What can hang from each mark:
J65: J297
J747: J297
J297: J65 J411 J687 J747
J842: J938
J938: J297
J513: J411 J687
J411: J297
J687: J513

In the rows, zero is written as 128.
Known rows, with every way that one mark hangs from another:
(J513 (J411 (J297 J65 J747)) J687): [167 135 122 152 140 114 155 119 101 171 151 150 199 148 110 179 134  88]
(J513 J687): [169 158 126 171 105 106 131  85 105  91 157 137 174 159 173 139 111 143]
(J747 J297): [137 118  98 149  73  93 168 107 133 111 168 150 213 136 145 148  82 138]
(J747 (J297 J65)): [128 121  77 140  76 111 176 109 160 159 148 158 199 130 141 150 100  99]
(J65 (J297 J411 J747)): [ 93  65 133  97 170 106 118 108 100 104 128 114 127 151  78 129  85 160]
(J513 (J411 (J297 J687 J747))): [134 112 161 123 138  98 147 133 115 132 158 138 160 137 106 174 149 120]
(J297 J65): [117 140  89 131 118 120 156  96 168 146 124 138 164 155 140 138 118  88]
(J938 (J297 (J687 J513) J747)): [153 160 138 142 129 158  94 157 126  97 106 105  92  96 171  92 128 181]
(J65 (J297 J411 J687 J747)): [ 92  63 166  87 165 111 104 115 100 110 129 110  71 136 107 128 127 167]
(J297 J65 J411 (J687 J513) J747): [103 125 128 105 161 186 109 133 106 130  90 116  14  92  87  87 170 123]
(J938 J297): [150 132 106 160 104 107 124 137 170 115 139 116 195 148 186 125  70 141]
(J687 (J513 (J411 J297))): [157 183 110 139 115  96 164 108 133 105 130 157 238 172  81 166 101 129]
(J411 (J297 J65 (J687 J513) J747)): [132 142 133  88 138 140 141 110 119 135  96 137  90 139  88 139 183 139]
(J938 (J297 J65 J687)): [143 134 118 140 102 131 118 147 193 171 119 120 127 127 214 125 130 111]
(J842 J938): [117 159 134 147 111 101 114 116 130  79 136 112 165 159 145  98 100 126]
(J687 (J513 (J411 (J297 J65 J747)))): [140 164  97 123 150 136 162 125 128 152 104 153 191 139  53 158 130  97]
(J65 (J297 J687 J747)): [109 108 162  96 146  96 120  99 120 103 126 120 119 142 139 149 131 173]
(J842 (J938 (J297 J411 J687))): [123 105 164 147 115 127  61 181 135 109 136  83  78 124 185  66 109 144]

Rows:
[149 163 119 132 146 118 154 124 103 103 129 147 204 143  57 156 113 135]
(J687 (J513 (J411 (J297 J747))))
[ 99  94 125 114 130 141 123 121 148 156 126 126  62 132 133 119 154  91]
(J297 J65 J411 J687)
[186 153 132 169 108  75 154 101 106 125 173 158 246 183 135 188 106 118]
(J513 (J411 J297) J687)
[106 114 156  87 164 137  95 113  87  83  98 115  58 128  84 109 133 194]
(J65 (J297 J411 (J687 J513) J747))
[115  85 176 138 143 147  52 198 103 106 132  70  44  98 161  55 118 153]
(J842 (J938 (J297 J411 J687 J747)))
[131 111 128 130 134 153 111 164 163 168 117 105  92 100 190 118 139 118]
(J938 (J297 J65 J687 J747))
[145 205 131 153 113 134 131 122 139 102 123 145 155 122 145 135 137 127]
(J297 (J687 (J513 J411)))
[145 190  99 151  79 143 161 138 155 163 129 169 174  90 143 148 135  98]
(J747 (J297 J65 (J687 (J513 J411))))
[111  73 116 121  90 130 144 132 140 170 149 143  95 108 136 127 139 101]
(J747 (J297 J65 J411 J687))
[ 90  78 106 115 167 156 131 131 119 148 121 116  82 120  81 109 122  90]
(J297 J65 J411 J747)
[134 113  94 142 140 147 125 156 164 162 115 109 149 113 161 116  98 110]
(J938 (J297 J65 J747))
[128 179 148 118 154 122 122 120 117 106 107 136 149 119 113 145 126 163]
(J65 (J297 (J687 (J513 J411)) J747))
[123 124 105 119  89 154 138 130 127 147 122 147  82  99 112 112 144 126]
(J747 (J297 J65 J411 (J687 J513)))
[126 192 121 137 150 173 132 140 134 148 100 138 108  88 118 125 165  96]
(J297 J65 (J687 (J513 J411)) J747)
[110 119 132 113 142 148 131 121 139 150 120 122  76 111 146 125 169 103]
(J297 J65 J687 J747)
[118  71 136 133  82 111 135 130 111 120 170 139 109 111 140 127 121 141]
(J747 (J297 J411 J687))
[127 114 108 121 149 111 169 128 142 177 136 147 203 149  75 177 124  72]
(J513 (J411 (J297 J65 J747)))
[ 91  74 137 104 161 162 116 136 118 154 120 110  28 106 110 107 163  98]
(J297 J65 J411 J687 J747)
[142 138 153  99 133 119 132 107  95  85 117 132 103 144  89 135 165 174]
(J411 (J297 (J687 J513) J747))
[153 199 151 152  98 137  68 163 141  80 102  98 112 123 197  65 119 175]
(J842 (J938 (J297 (J687 J513))))
[100  72 157 114 156 143 104 134  93 105 140 105  39 112 113 104 145 138]
(J297 J411 J687 J747)
